Each row was made from one path, in order. Every step used is in the known rows, and no mark comes twice. Write each row's path.
In the rows, zero is written as 128.
Known rows:
N > C > T: [189 146 145 173 167  90 126 147 162  58 231 124  61 127 124  75 164 183
  59 113 181 128 157 127 159 183 140  97  57 198 241 125 173  39 159  79
 129 155 161 100  89 123 177 152  53 119 139 204 176 150 161 210  92 113
 174 111]
V > D > C > T: [199 171 105 127 174 116 104 187 140  61 154  86  57 144 128 136 176 207
  75  85 197  63 175 161 149 165 123 116  54 166 139 126 136  25 133 112
 137 138 179 111  84 124 145 167 106  63 121 122 189 235 159 158 123 106
 151 159]
D > C: [162 172 108 135 128 134 142 144 129  32 131 123  81 180 102 103 162 191
 104 124 203 107 154 136 156 185 139 115  62 184 172 128 149  60 124 117
 116 170 166 160 114 154 149 177  50 106 103 125 149 159 178 172 132 102
 147 153]
C > U > E: [111 113 144 171 113 123 112 104 140 127 163 130 112 144 147 113 100 132
 133 131 138 187 132 148  93 150 166 101  89  87 193 112 154 137 124 113
 112 127 102 123 160 115 159 165 128 140 146 149  99 165 183 123 163 141
 162 108]
U > V > D > C > T: [170 178 111  80 114 109 133 162 143 128 138 134  97 140 111 146 160 163
  91  79 150  73 166 151 113 137 134 157  71 178 149 159  80  56 135 131
 162 101 147  96  99 138 136 140 119  86 149 106 184 170 153 166 121  89
 152 127]
G > C > U: [176 133 139 193 127 135 124 110 136  72 129 134  51 120 161  61 137 169
 132 104 212 166 131 167 160 200 142 102  21 174 223 141 199  61 108  99
  92 185 139 124 132 139 150 167  83 168 114 173 164 140 193 147 118 103
 171  92]
E > U > V > D > C: [125 153 122  76 104 123 120 159 131 129 100 139 131 107 124 137 163 131
 148 102 133  97 122 132 115  93 105 142 118 139 113 143  96  93 136 141
 144 122 119 133 167 155 121 112 110 123 138  91 149 148 158 140 117 109
 152 128]
V > D > C > U > B > M: [155 138  99 135 143 142 134 184 120 118 102 105 100 133 137 137 126 137
  95 110 138  94 135 149 127 170 131 159 119 127 103 122 129 101 148 121
 128 120 138 106  66 112 126 138 170 100 131 127 138 191 134  82 147 114
 131 147]
B > M > E > U > V > D > C: [ 79 132 109  80 140 109 105 120 103 164 124 144 162 142 147 175 124 101
 175 132 105 113 135 100 141  68 110 116 193  93  59 112  88 204 130 128
 122 120 106 143 159 127  85  93 149 132 143  69 122  96 106  86 130 112
  78 148]
E > U > B: [117  99 119 168 130 135 133  96 135 107 124 119 167  92 119 106 113 133
 181 124 128 167  83 126 112  78 105 124 142 103 110 152 143 133 113 146
  93 143 134 129 206 135 142 101  87 179  96 143  68 120 137 155 104 179
 185 144]
X > V > D > C > U > B > M > E: [138 111 128  85 153 134 166 185 126 116 110 124 153 118 122 150 122 148
 105 155 108  99 168 167  84 139 164 153 127 109 110  96 133 148  95 152
 149 133 139 143  47 119 134 153 185  60 141 101 129 131 117  89 190  88
  80 116]
E > U > B > M > V > D > C > T: [113 126 103 121 141 114 131 144 127 142 126 107 167  81 130 149 121 134
 179 110 117 120 106 124 143  45 102 143 176 128  48 145  98 177 136 127
 120  98 128 108 139 122 107 104 156 147 148 105 106 131 114 116  96 155
 120 144]
B > M: [123 120 119 175 118 140 123 111 136 120 141 139 124 168 128  95 110 115
 111 173 130 147 119 133 130 127 135 101 125 116 174 122 141 134 120 128
  89 161 132 155 170 129 115 140  89 167 107 145 106  83 114 154 120 139
 110 134]
X > C: [178 116 145 151 126 143 123 117 115  91 136 119  87 139 131  88 165 162
  86 142 187 113 158 152 128 229 146  71  31 137 202 145 214  58  84 115
 118 192 153 168  95 128 168 146  42  82  76 154 142 135 150 198 153 110
 174 125]
E > U > V: [108 135 141 114  80 128 122 112 145 136 124 158 155 110 117 106 139 113
 169 123 126 153 112 128  99  76 119 125 115 129 156 158 108 121 123 151
 121 132 109 142 218 162 130 118  75 164 133 117 114 101 153 176 103 132
 163 108]
M > C: [158 139 163 125 156 128 117  94 128  96 129 119  93 130 103 119 169 150
 102 125 151 103 137  87 178 183 101 104  96 165 142 126 167  61 119 129
 159 148 163 153 133 151 161 122  63 117  93 171 168 122 122 173 102 144
 151 134]
M > C > D: [167 149 139 108 137 130 114 131 166 125 119  92  88 128 118 125 174 157
 102 105 140 110 115 104 158 178 106 148  95 191 146 125 171  67 142  93
 167 135 145 141 104 142 178 102  82  96  99 152 180 156 130 153 106 161
 138 122]
D > C > U: [151 170 123 155 110 138 133 162 137  55 129 133  86 170 112  97 145 171
 110 117 201 144 155 148 137 191 161 122  57 171 190 128 165  79 153 109
 111 164 119 147  96 137 160 193  91 112 138 134 142 182 191 140 143 106
 141 122]
B > M > V > D: [120 119 135 112  99 135 135 139 114 158 123 126 124 128 122 119 129 101
  99 172  85 109 116 129 141 105 123 114 161 134 138 115  79 149 126 145
 138  95 140 135 134 135  73 143 161 131 127 110 141  92  93 138 121 104
  74 127]
V > D: [177 120 127 146 143 135 112 150 133  93 131  96  82 122 131 112 156 155
  73 125 139  86 134 155 119 168 109 110  84 120 172 115 130  31 114 144
 134 134 175 124 145 125 128 143 107  94  81 131 159 191 134 162 134 113
 169 148]
M > E: [105 113 138 141 155 120 109  55 116  78 175 123 129 148 128 134 131 151
 152 133 150 156 143 116 130 118 127  62 119  98 156 112 134 134 100 143
 108 149 141 147 192 129 126 141  82 113  89 111 121 128 128 165 139 121
 147 157]
V > D > C > U > B: [171 141 107 135 146 141 134 179 121  96 108  94  89 125 127 132 140 157
  93  94 156  94 137 156 123 185 129 154  98 138 118 127 134  64 142 118
 137 121 151 101  67 119 136 146 151  87 124 130 147 216 153 103 150 112
 159 151]
X > V > D > C > U > B > M: [159 118 127  94 137 144 175 211 139 105  96 124 137 119 110 126 126 153
  80 161 113  95 161 179  80 154 169 172 105 127 136 108 145 114  98 146
 152 138 146 146  40 126 142 166 171  74 138 124 129 134 126 106 185  95
  91 106]

Write each row's path:
[125  97 123 153 154 134 159  71 120 152 114 129 159 128 112 130  98 109
 127 140 100 134  92  89 149 134 115 147 179 129  77 144 138 156 115 136
 124 122 151 119 129 120 137  75 120 169  95 177  84  63  71 123 104 181
 138 149]
U > B > M > C
[140 180 125 119  77 132 147 153 135  92 119 158 103 167 106 109 139 145
 120 107 173 139 155 148 118 177 166 152  67 180 182 147 128  95 157 115
 133 139 101 129  93 148 150 179 107 117 163 121 150 150 186 143 141  94
 137 106]
D > C > U > V
[108 109 110 137 137 129 126 114 148 168 101 111 176  88 135 134 116 107
 184 121  98 153  64  94 135  72  96 166 185 119  60 140 145 175 135 112
 118 125 115 127 158 126 143  55 123 173 113 142  86 100 103 101  95 198
 131 133]
E > U > B > M > C > D
[177 142 143  90 129 143 160 228 145  69 110 117 106 121 106 113 163 176
  69 153 144  84 182 192  81 181 168 148  54 143 188  99 152  61  96 149
 160 152 152 160  50 140 154 201 141  45 131 114 165 170 160 141 187  69
 109  97]
X > V > D > C > U
[ 69 112 122  97 136 109  96  99 112 179 134 147 172 126 152 163 113  80
 174 146  86 130 123 104 121  53 108 103 198  69  80 113  91 209 124 140
 115 118 102 137 194 121  81  85 153 148 136  81 110  84  96  97 125 126
  91 135]
B > M > E > U > V > D
[ 60 113 127 110 120 111  99  76 119 170 142 164 183 137 147 149 104  85
 190 154  94 160 120  95 124  44 117  96 193  78  96 122  98 223 121 141
 100 133  96 151 210 130  91  94 123 167 137  93  95  53 101 114 122 134
  91 132]
B > M > E > U > V
[133 129 101 124 160 127 123 154 103 122 115 104 117 134 144 162 122 133
 119 101 133 101 143 134 130 152 126 141 148 112  77 108 118 134 140 122
 132 112 131 106  73 102 116 126 183  91 132 111 138 185 125  63 151 111
 118 158]
V > D > C > U > B > M > E
[119  98 130 205 104 149 143 107 141 147 134 137 154 129 136  86  64  93
 135 139 110 198  98 142  89 128 158 149 138  98 160 144 151 165 144 130
  88 131  94 106 135 111 140 136 154 184 137 176  65 108 117 109 133 165
 142 107]
C > U > B > M
[138 156 118 108 122 119 128 158 124 133 144 121 110 134 120 137 144 139
  99 142 120  94 144 133 163  98 128 118 139 164 122 120  84 145 138 125
 140 101 143 124  96 126  87 164 161 109 152 103 162 124 106 144 112 102
  71 130]
B > M > V > D > C > T
[155 165 111  68  97 127 150 152 129 131 107 139  99 145 107 139 161 143
  91  99 137  73 149 140 112 159 127 161  86 172 149 146  78  60 128 143
 161 100 147 112 110 147 127 133 117  90 132 100 173 151 149 153 131  82
 148 134]
U > V > D > C
[100 119 151 134 141 117 107 101 123 174 133 141 126 150 147 142 110  91
 126 155 104 140 128  93 159 145 129 116 157 106 113 110 157 179 132 105
 138 125 108 144 125 120 134 110 143 153 149 162 124  89 110  91 126 155
  94 110]
B > M > C > U > E
[ 89 139 125  61 139 104  99 105 106 126 132 134 150 117 138 181 152 133
 188  99 133 113 142 105 128  75 102 103 156 107  76 123  88 155 122 140
 145 120 123 135 176 134 106 104 124 100 135  59 140 142 141 117 134 101
 130 149]
M > E > U > V > D > C
[109 137 162 121 107 125 121 109 131 184 116 161 138 145 126 128 118  72
 121 146 101 138 124  94 147 138 128 141 153 136 128 137 138 158 151 120
 143 126  94 138 118 136 128 114 140 159 157 158 139  66  99 113 107 141
  92  91]
B > M > C > U > V
[ 80  87 127 134 160 116 113  47 112 104 151 116 182 100 136 149 110 132
 215 118 123 171 108 101 121  60 102  84 176  72  78 127 125 186 100 148
 103 134 128 134 217 120 124  88 105 147  98 106  74 114 123 127 127 159
 161 161]
M > E > U > B
[143 146 177  94 121 124 115 129 134 160 115 143 101 107 118 142 153 104
 103  99 112 104 139 103 141 178 117 148 112 153 134 138 139  74 150 130
 192 102 113 111  88 137 153 113 145 106 148 155 186 140 126 128 117 122
 144  93]
M > C > U > V > D
[120 135 155 109 122 131 113 131 124 196 107 146 126 129 137 140 125  70
 103 134  85 111 129  99 145 147 119 146 158 126 111 125 128 141 148 122
 156 113  99 122 102 125 124 101 164 135 152 148 158  92  91  93 115 129
  94  98]
B > M > C > U > V > D
[110 115 128 157 162 110 112  96 141 149 138 118 171  84 134 138 113 122
 183 114 125 149  95  97 150  56  95 128 176 111  58 153 148 171 125 123
 111 130 122 120 169 125 143  79 115 181 131 156  89 100  98 133  79 199
 145 137]
E > U > B > M > C > T
[114  96 138 168  93 144 151 126 122 170 119 126 154 102 130 111  77  82
 127 139  79 170  97 146 100 114 144 155 161 104 132 137 108 170 145 144
 124  86 102  88 107 110 112 133 203 155 152 144  90 122 107  96 134 139
 121 105]
C > U > B > M > V > D
[104 116 102 107 129 130 150 138 110 146  92 117 171  86 123 142 125 114
 177 130 100 119  86 113 137  62 101 149 192 125  42 135  93 179 127 137
 128 101 133 129 144 131  96  98 155 155 131  98  95 115 109  96 108 146
 115 147]
E > U > B > M > V > D > C
[129 105 105 145 142 139 156  90 143 173 109 112 156 122 120 139 103 115
 129 125  95 142  77  96 135 128 117 179 175 143  80 145 142 159 127 113
 131 115 138 107 109 114 147  63 134 159 100 168  89  84  79 111 110 193
 128 144]
U > B > M > C > D
[ 92  79 104 166 153 133 150  47 113 141 144 133 178 140 126 142  73 110
 161 143 101 167  95 106 119  92 128 122 190  85  82 132 116 201 101 143
  91 123 138 114 164 108 116  87 132 169  97 139  55  68  80 117 131 166
 134 163]
U > B > M > E
[140 133 151 133  74 136 122 147 141 153 129 148 115 118 131 104 118 103
 105 111 112 147 135 163  72 151 152 151  85 121 203 144 116  82 149 140
 142 105  88  95 124 132 137 152 157 121 159 133 145 158 152 140 142 102
 154  87]
C > U > V > D
[ 69 105 128 138 142 118  92  86 118 138 153 138 168 141 151 140 106  96
 183 159 118 161 123  99 138  61 110  71 185  67 101 106 128 211 118 132
  87 156 106 161 207 122  96 107 111 167 120 104  93  80 101 115 122 143
  93 145]
B > M > E > U
[121 144 133 109  94 135 137 167 110 151 112 130 119 136 125 126 128 105
 107 158  99 113 130 137 145 121 135 130 150 149 131 110  87 159 149 127
 139  99 117 131  88 131  80 163 181 117 157 100 152 117 111 109 132  94
  65 113]
B > M > V > D > C > U
[ 99 134 123  92 103 126 137 153 104 172 122 130 125 139 137 152 119 109
 115 157  94 117 131 127 139 112 144 127 168 127 108  98  79 187 137 121
 150  76 118 128  95 122  79 152 198 116 165  93 133 126 126  82 146 100
  64 119]
B > M > V > D > C > U > E
[ 89  88 133 190 122 139 133  78 126 149 145 140 171 130 144 118  59  89
 161 134 107 207 109 128  98 111 149 130 164  77 132 130 146 199 138 135
  90 123  86 105 139  99 132 124 170 170 141 154  64 101 110  95 145 165
 133 118]
C > U > B > M > E
